(in the rows, 128 means zero)
Known rows, with every step that occurs
dabu tupos: [126 110 114 143 149  97 115 106 126 136 142 140 159 142 128 136 149  91
 129 115  89 141 111  88  90 120 145 110 169 138 130 118 114 144 101 103
  55 102 122 137 166]
tubem vegi fabemag vupuz gigokek: [136 129 121  89 155 140  41 130 108 117  97 144 128 107 115 134 154 113
 129 145 121 146 137 132 175 147 193 140  96 131  39 127 134 107 179 121
 137 146 131  95 105]
fegog vegi: [126 138 123 161 171 108 167 143 137 158 131 125 132 130 122 137 134 101
 107 113 103 149 104 113 124 142 147 119 158 161 111 157 103 112 108 164
 118 103 141 106 171]
rufu tupos fegog vegi: [139 122 123 163 148 160 189 174 130 104 134 115 108 147 126 137  89 124
 131 111 103 116  90 109 117 119 187 135 151 155 108 110 128 117 111 138
  81 127 134 119 126]
fumot vegi: [116 120 125 151 175 127 152 139 122 174 111 113 126 123 118 145 154  74
 120 117 101 160 126 111 108 118 174 127 177 165 120 136 107 132  95 169
 105 146 147 127 168]
fabemag vegi fegog: [133 103 111 110 132 184 144 157  87 113 129 138 142 119 132 155 162 115
 127 135 113 138 106 103 132 139 170 121 137 161 132 182 148 158 119 153
 102  94 158 149 181]
pufo vegi: [ 93 115 119 152 168 144 192  91 103 137 113 132 123 136 128 145 145  87
 134 118  91 145 107 112 135 140 181 116 154 141 118 143 130 143 103 146
  75 130 172 144 160]
duze vegi fabemag vupuz: [101 101  71 145 161 160  86 123 126 141  99 133 140 129 125 139 165 140
 128  92 114 156 134 122 179 184 171 139  97 162 101 196 116 145 135 127
 149 117 140 127 137]
bekune vegi fegog tupos: [158 156 118 148 128 180 160 174 106 122 147 126 121  85 120 165 108 105
 164 102  97 141 142 147  97 135 194 135 201 172  73 136 133 173 122 128
 109  91 130 141 126]
bokava rufu: [132 131 125 114 170  83 138  86  94 134 119 108 122 159 110 156 158 104
  99 135 104 143 107  85 117 132 177 124 100 158  61 133 106 111 115 138
  96 133 161 135 140]
sola gigokek vupuz: [130 116 133 101 176 126 118  66 123 189 125 132 140 122 120 131 147  86
  53 101 103 158  90 118  94 139 137 138 148 146  69 122 101 103 144 163
 115 202 154 121 118]
sola gigokek vupuz fabemag vegi: [157 160 120 100 157 178  73  76 129 176  96 138 131 133 107 149 114  65
  64  72 114 174  89 114 101 147 112 119 130 116  85 129  98 111 158 187
 114 164 118 108 175]
vupuz gigokek sola: [116 151 164 114 153  92  84 116  89 163  98 132 117  87 117 133 188  82
 104 152 137 144 142 106 124 141 167 116 155 130  93 103 144 172 145 117
  65 139 132  93 137]
dabu tupos fegog vegi duze: [117 148 121 183 192 172 233 128 174 149 153 151 130 128 118 136 114  87
 169 113  92 122  87  93  64 100  85 106 182 139 145 161 111 110  72 112
  92 112 133 121 172]
dabu tupos rufu: [118 119 115 137 168 108  87 153 121 152 143 135 169 140 130 141 176  92
 121 125  98 152  91 108  76 133 127 126 174 149 116 125 128 117  96  93
  56 115 122 153 172]
fegog tupos: [156 136 113 132 151  96 168 164 115 136 124 121 138 126 131 135 130  98
 130 101 105 148 115 116  83 125 166 128 211 161  89  84 103 153 109 142
  82 123 127 140 162]
duze vegi fabemag: [111  83  87 180 155 151  77 102 123 142 105 117 125 111 138 155 152 126
  97 101 101 164 142 127 159 170 156 120 128 150 135 192 114 162 120 127
 143 125 176 145 126]
rufu tupos fegog: [133  95 122 142 135 149 175 153  98 102 129 112 123 143 133 145 119 121
 131 117 102 113 102 101 116 117 213 132 156 143 110  81 136 138 124 112
  44 161 148 145 106]
sola gigokek vupuz fabemag vegi tubem: [152 149 105  99 152 180  26  53 129 165 100 144 158 128 128 157 138  87
  93  69 127 170  86 108 151 137 150 118 102 117  55 107  75 104 156 156
 132 152 120 111 169]
tubem vegi fegog tupos rufu bokava: [160 113 109 106 114 234 162 167  86  85 142 114 112  87 143 144  88  93
 150 165 119 151  74 112  59 106 139 158 182 167  41 127 151 116 143 127
 107 169 122 179  99]
gigokek vupuz fabemag vegi: [158 160  93  92 142 189  74 111 103 160  95 139 139 150 101 153 122  77
 104  93  96 162 104 134 134 145 129 113 128 113 115 144  89 145 132 187
 102 172 106 136 188]
dabu tupos fegog vegi bekune: [124 119 130 172 146 147 164 124 163 119 164 142 169 118 135 140 117 134
 145  86  97 132 115  96 114 106 147 148 186 158 121 119 118 115  76 106
 111  86 110 126 151]
pufo vegi fabemag vupuz: [ 91 111  80 143 181 151 125 101 105 119 106 146 132 148 116 130 136 122
 158 106 112 148 109 122 204 164 196 136 150 157  64 146 136 147 145 127
 120 105 153 118 142]
vegi fegog tupos dabu: [145 108 102 135 133 127 185 178 121 119 145 145 121  78 132 140 113 130
 161 120 125 120 136 126  88 107 172 143 223 161  91 123 138 185 125 151
 116  73 146 148 129]
tubem vegi: [137 109 139 109 138 134 158 113  91 163 119 121 123 144 126 167 148  87
 131 155  81 144 114  97  99 120 164 127 116 139 104 146 114 121 129 163
  94 184 155 126 127]
fumot vegi fegog tupos dabu: [138 123 101 159 155 164 189 186 134 156 132 139 107  62 122 137  97 112
 171 115 128 137 154 142  71  89 174 154 247 175  91 136 140 175  99 171
 130  91 139 141 138]
fegog tupos rufu bokava: [158 131 100 130 150 133 162 171 123  93 126 104 134 105 145 122 145 102
 123 113 123 153  74 109  97 119 127 141 204 168  36  77 123 125 122 119
  75 136  98 171 142]
tupos dabu: [130  99 125 146 156  70 166 120 125 161 128 133 120 115 127 150 182 126
 130 122 109 121 137 104 129 121 147 122 151 141 102 139 127 150 125 162
  85  97 153 134 150]
fabemag vegi duze: [141 141 115 143 160 154 184 139 118 150 111 135 126 132 127 160 187  82
 142 136 102 129  95  72 117 131 130  96 121 127 115 164 120 140 114 164
 107 135 148 130 223]
sola gigokek vupuz fabemag: [141 141 126 120 177 155  62  54 131 196 113 137 128 118 105 140 101  60
  48  73 113 176  95 118  87 149 130 131 162 119  76 106  80  97 160 159
 122 170 132 106 114]
bokava rufu tupos fegog: [137 117 123 122 139 131 163 124  94  89 127 100 103 168 113 159 112 124
 114 125 106 108  95  84 110 115 219 135 110 153  57  91 131 116 127 103
  54 163 158 144  97]
fabemag vupuz: [116 121 110  93 162 104 153 140 109 151 117 136 154 152 112 129 170 108
 121 112 116 134 105  98 142 149 186 140 132 160  84 122 110 115 129 147
  93 118 114 119 164]
tupos rufu: [123 111 127 131 178 112 107 160  98 151 122 117 149 128 130 149 191  99
 107 134 107 159  96 124 101 150 144 134 145 160  97 132 123 109 115 138
  92 138 150 152 157]
vegi fumot: [118 105 121 137 155 139 109  98  96 121 109 117 151 110 127 139 131  93
 145 108 112 156 120  74 126 167 195 137 169 162 141 124 113 138 129 135
 103 126 176 129 163]
sola gigokek: [132 107 148 149 171  92 148  87 124 171 126 123 134 121 132 144 170  86
  70  99 119 162  99  81  89 140 157 126 155 150  83 117 113 104 146 135
 105 115 164 110 145]
tubem vegi fabemag vupuz gigokek sola: [124 158 144  87 151 128  28 123  80 158  84 144 110 109  99 144 160  99
 152 174 145 146 148 110 173 154 167 141 116 129  39 134 144 157 196 115
 125 163 120  67  97]
duze vegi fegog tupos: [125 115  84 143 126 202 173 155 119 117 127 127 131  86 143 140  98 114
 129 106 105 149 129 133  62 146 171 140 176 169 135 175 131 175  94 129
 125 118 153 167 135]
bokava rufu tupos fegog vegi: [144 148 121 145 151 147 189 141 128  83 133 102  96 168 110 145  85 124
 115 120 109 115  83  99 119 121 193 137 103 163  52 123 130  91 111 128
  91 138 148 116 115]
tubem vegi bekune: [144 102 148 131 116 135 114  87  95 145 131 123 136 125 139 180 149 107
 128 145  87 142 128  80 128 118 192 159 120 144  79 127 108 116 133 158
 142 153 138 131 126]
vupuz fabemag vegi duze: [144 160 111 162 160 181 130 141 125 153  97 139 116 129 112 173 134  57
 136 106 113 148  97  77 101 142 118  83 136 100 124 155  98 139 129 162
 110  93 128 119 226]
fumot vegi fegog: [109  95 115 145 168 189 146 152  98 163 128 129 122  94 121 142 129  85
 126 136 109 156 128 126  97 117 192 144 201 178 128 165 124 135 105 160
 128 119 160 137 142]
bekune vegi: [138 148 137 151 152 125 141 122 115 159 130 113 113 124 116 173 175 100
 135  98  80 143 141 118 145 148 179 112 129 149  86 148 116 141 129 145
  79 107 133 128 158]
bokava rufu tupos dabu: [147 128 111 147 131  75 139 114 118 105 120 112  91 148 111 154 140 129
 119 132 112  95 115  82 130 119 205 131  91 135  37 105 137 137 152 139
  83 108 145 119 125]

Rows
[166 134  96 108 121 186 169 203  99  97 130 138 144 110 134 143 117 111
 150 120 116 145 107 115  87 123 172 130 189 169 105 138 145 182 116 151
 105 100 138 154 190] : fabemag vegi fegog tupos
[161 116 116 119 113 168 202 159 110 138 145 145  97  83 129 159  89 119
 177 154 106 125 141 124  61  89 152 147 179 150  83 146 145 167 135 168
 123 116 151 140 106] : tubem vegi fegog tupos dabu
[139 130 102 145 157 191 166 185 112 141 128 127 126  86 121 133  84  82
 149 116 114 154 128 135  62 105 193 151 249 187 108 120 119 162  96 155
 131 120 138 147 148] : fumot vegi fegog tupos
[103 164 150  88 162  87  97 133  91 157  93 147 133 110 104 113 193  95
 128 146 151 131 130  99 141 159 176 140 129 141  55 103 145 149 152 116
  70 130  95  79 151] : fabemag vupuz gigokek sola
[136 126  90 138 156 229 163 196 117 102 135 109 119  62 140 125 101  84
 140 124 136 164  87 131  65 101 153 161 244 195  52 120 144 133 103 136
 118 137 111 176 128] : fumot vegi fegog tupos rufu bokava
[121 122 107 106 180 107  40 132 125  96 102 146 146  95 118 111 169 126
 107 106 141 145 134 130 200 163 198 133 137 139  43 105 131 117 165 100
 131  89 128 102 128] : vegi fabemag vupuz gigokek
[109 117  85 148 191 141  73 150 121 160 101 130 137 130 107 132 149 107
 145  99 126 159 130 127 181 146 186 145 182 179  67 144 105 139 135 149
 150 114 126 102 153] : fumot vegi fabemag vupuz
[123 126 109 161 168  99 122 125 129 126 131 128 155 126 148 145 151 122
 134 108 114 140  97 110 176 131 191 123 124 161  81 128  78 107 103 140
 137  76 144 109 169] : fegog vegi tubem
[110 147 128 105 169  99  16 127  93 150  89 147 126  98 104 117 179 115
 134 139 164 144 148 113 195 165 175 137 152 143  46 103 144 175 182  98
 111 112 114  69 118] : vegi fabemag vupuz gigokek sola
[ 98  95  93 153 148 137 121  89 119 132 105 120 151 113 159 165 185 131
 118  98 101 144 124 108 158 153 186 123  79 151 117 155  89 137  99 124
 114 122 156 153 152] : duze vegi tubem
[128 155 138 188 174 146 174 103 134 177 125 124  99 112 113 182 166  77
 159 114  83 126 130 100 127 140 151 100 134 133  81 161 106 137 127 140
 107 125 142 121 162] : bekune vegi duze
[136 120  81 156 160 162 127 189 137  82 126 129 121 153 115 121  85 152
 155  95 128 115  93 120 186 145 214 152 146 166  66 113 133 125 146 116
 135 103 123  93 113] : rufu tupos fegog vegi fabemag vupuz
[ 96  99 107 154 148 185 127  86 112 127  94 113 141  99 140 151 131 106
 133  91 101 166 133  87 116 188 178 139 116 160 175 186 119 150 111 139
 115 148 184 147 156] : duze vegi fumot
[127 103 136 120 137 174 127  91  84 143 104 113 133 117 128 166 110  81
 164 136  94 161 124  69 105 151 184 144 130 153 134 145 118 128 141 158
 108 183 179 124 135] : tubem vegi fumot
[122 148 120 193 196 140 192 129 155 168 128 132 122 121 121 145 134  77
 128 125 106 131  89  88 109 137 118 103 148 140 101 174  93 107 102 166
 148 110 151  99 186] : fegog vegi duze
[121 103  87 124 175 106  72 132 110 132 114 136 147 142 116 132 152 129
 132 113 126 145 120 109 196 158 184 136 154 165  63 124 113 138 159 125
 137  97 134 111 132] : vegi fabemag vupuz
[146 105  92 121 139 195 145 177  96  75 148 115 132  75 143 126 108 113
 130 128 132 151  69 123  81 123 152 149 219 180  47 103 149 134 127 108
 101 113 116 178 112] : vegi fegog tupos rufu bokava
[142 136 128 172 135 150 153 122 137  70 139 104 119 149 123 153  81 145
 115 113 112 106  97  86 146 118 236 167 107 165  30  95 125  93 116 129
 141 124 136 118 113] : bokava rufu tupos fegog vegi bekune
[155 172 117 131 178 208 107  69 148 191  98 151 121 120 104 154 117  43
  87  85 117 160  75  96  86 145  84 100 134  96  75 150  92 108 153 181
 144 183 122 102 200] : sola gigokek vupuz fabemag vegi duze
[137 101 108 167 118  92 149 142 123 122 125 125 107 126 136 141 135 124
 128 122 113  99 121  93 132 122 200 128 144 128  87  92 142 163 146 145
  77 103 138 121 133] : rufu tupos dabu
[115 177 127 136 177 108  28 154 122 147  96 147 122  98 100 109 150 118
 130 133 166 144 132 130 194 173 154 138 155 149  40 137 139 152 171 118
 152  80 107  40 141] : fegog vegi fabemag vupuz gigokek sola
[128 136 123 152 165 142 199 138 154 138 157 139 146 136 122 130 114 111
 143  97  90 136 106 110  83 108 114 115 184 157 149 140 120 117  73 107
  61 104 126 128 163] : dabu tupos fegog vegi
[128 102  86 155 124 178 202 160 133 116 127 139 109  61 142 146 109 144
 151 106 118 127 149 142  76 131 144 142 180 159 130 183 147 190 101 153
 134  87 147 166 129] : duze vegi fegog tupos dabu
[149 156 122 107 156 218  49  63 125 155  88 133 148 108 110 144  83  62
  97  53 123 188  96  91 106 179 135 134 142 126 113 136 109 122 173 171
 134 168 146 104 184] : sola gigokek vupuz fabemag vegi fumot
[145 138  87  83 131 249  64 123  86 139 115 150 143 120 103 151  84  86
 109 117 107 154 103 142 123 145 150 127 147 124 122 163 112 155 138 175
 122 147 123 141 156] : gigokek vupuz fabemag vegi fegog
[103 162 127 129 185 128  22 146 107 169  76 138 117  87  98 117 164  88
 141 132 165 157 157 132 182 151 179 146 176 157  45 118 144 166 157 126
 130 124 106  66 134] : fumot vegi fabemag vupuz gigokek sola
[128 114 106 167 146 149 162 149 129  83 137 117 135 138 149 145 106 141
 154 102 114 108  86 106 168 112 217 137 131 156  81  82 103 112 107 111
 103 107 140 118 121] : rufu tupos fegog vegi tubem
[158 135 118 154 123 161  54 132 118 121 106 133 155 124 128 169 130 104
 116  88 114 158 127  79 159 146 181 130 142 123  97 118 104 141 138 159
 138  58 104 123 202] : vupuz fabemag vegi bekune
[117 116  92 143 151 222 145 204 112 120 126 125 143  81 142 143 118 114
 126 117 111 163 108 159  40 161 137 157 176 180 129 179 143 143  87 128
 136 129 154 184 137] : duze vegi fegog tupos rufu
[117 137 129  77 171 102 107 133 122 107 107 148 149 108 117 106 184 107
 102 109 130 129 120 122 141 154 194 138 110 138  53 103 127  98 136 121
  82 115 105 106 160] : fabemag vupuz gigokek
[137 113 125 192 129 159 151 159 140  80 148 116 136 131 146 145  90 151
 130 104 110 109 103  98 156 120 226 164 163 156  83  89 125 113 113 136
 130 111 124 117 120] : rufu tupos fegog vegi bekune
[159 144 104 140 132 212 146 185 110  85 151 107 111  67 133 152 119 110
 152 110 115 149  99 145 104 133 158 144 200 179  21 133 154 142 135 105
  93 102 104 173 109] : bekune vegi fegog tupos rufu bokava
[110 113 107 157 177 130 105 111 118 154 111 119 145 118 140 158 170  97
 139 103 113 152 125 106 157 109 210 134 152 169  93 108  83 128  95 144
 116 126 148 132 162] : fumot vegi tubem
[159 131 115 153 147  64 191 165 135 137 128 131 120 105 129 140 143 125
 152  98 117 124 142 115  93 107 147 130 211 151  81  98 121 168 122 161
  91  91 123 136 154] : fegog tupos dabu
[149 134 113  92 146 235  61  85 109 158 119 150 136 108 109 148  81  78
  70  89 120 173  84 126  94 150 134 132 147 123  97 154 118 123 160 173
 145 143 138 118 155] : sola gigokek vupuz fabemag vegi fegog
[124 130  87 146 183 148 130 158 160 125 148 157 155 144 111 119  98 142
 175  85 116 136 106 120 153 130 131 135 178 171 100 150 122 124 111  91
 111  71 108 104 145] : dabu tupos fegog vegi fabemag vupuz
[117 117  98 158 146 166 239 146 114 105 134 154 104  77 132 140  97 122
 181 118 115 123 125 137 101 117 175 139 227 153  97 143 162 188 111 150
 105  73 169 156 135] : pufo vegi fegog tupos dabu
[140 119 100 118 137 121 109 125 103 113 115 127 167 139 150 166 205 125
 145 113 113 142 106  84 188 127 190 110  95 151  95 128 105 142 116 142
  96 100 139 139 203] : fabemag vegi tubem
[143 131 110 135 129 102 112 115  97  90 119  98 108 170 114 150 121 107
 103 138 106 118  89  75 116 132 229 127  98 146  43  96 121 119 141 121
  78 151 142 125 124] : bokava rufu tupos
[133 161 119 121 172 126  33 132 133 109 109 136 122  88 107 140 178 129
 133  87 123 138 157 149 223 180 212 127 112 140  15 131 142 132 176 101
 123  78 112  94 124] : bekune vegi fabemag vupuz gigokek
[126 153 105 133 189 118  55 148 149 101 110 143 141  98 115 100 138 126
 106 105 141 147 121 150 197 174 180 132 140 155  38 133 126  97 156 123
 165  69 118  73 151] : fegog vegi fabemag vupuz gigokek
[123 140 118 116 200 146 112 170 150  86 120 146 131  96 114 107 134 146
 122  96 143 140 127 158 195 149 173 142 138 159  56 129 140  95 131 113
 140  91 128  93 129] : tupos fegog vegi fabemag vupuz gigokek
[101  92 114 174 127 142 118  95 124 129 117 119 148 103 152 161 172 131
  94  99  95 144 143  94 140 161 186 153 105 151 122 160 104 141 101 142
 143 126 144 151 153] : duze vegi bekune
[124 182 137 131 161 121  14 125 104 153  92 137 103  85  91 146 184 113
 159 119 140 139 174 141 220 180 191 132 132 142  21 132 151 177 184  97
 113  95  98  63 124] : bekune vegi fabemag vupuz gigokek sola
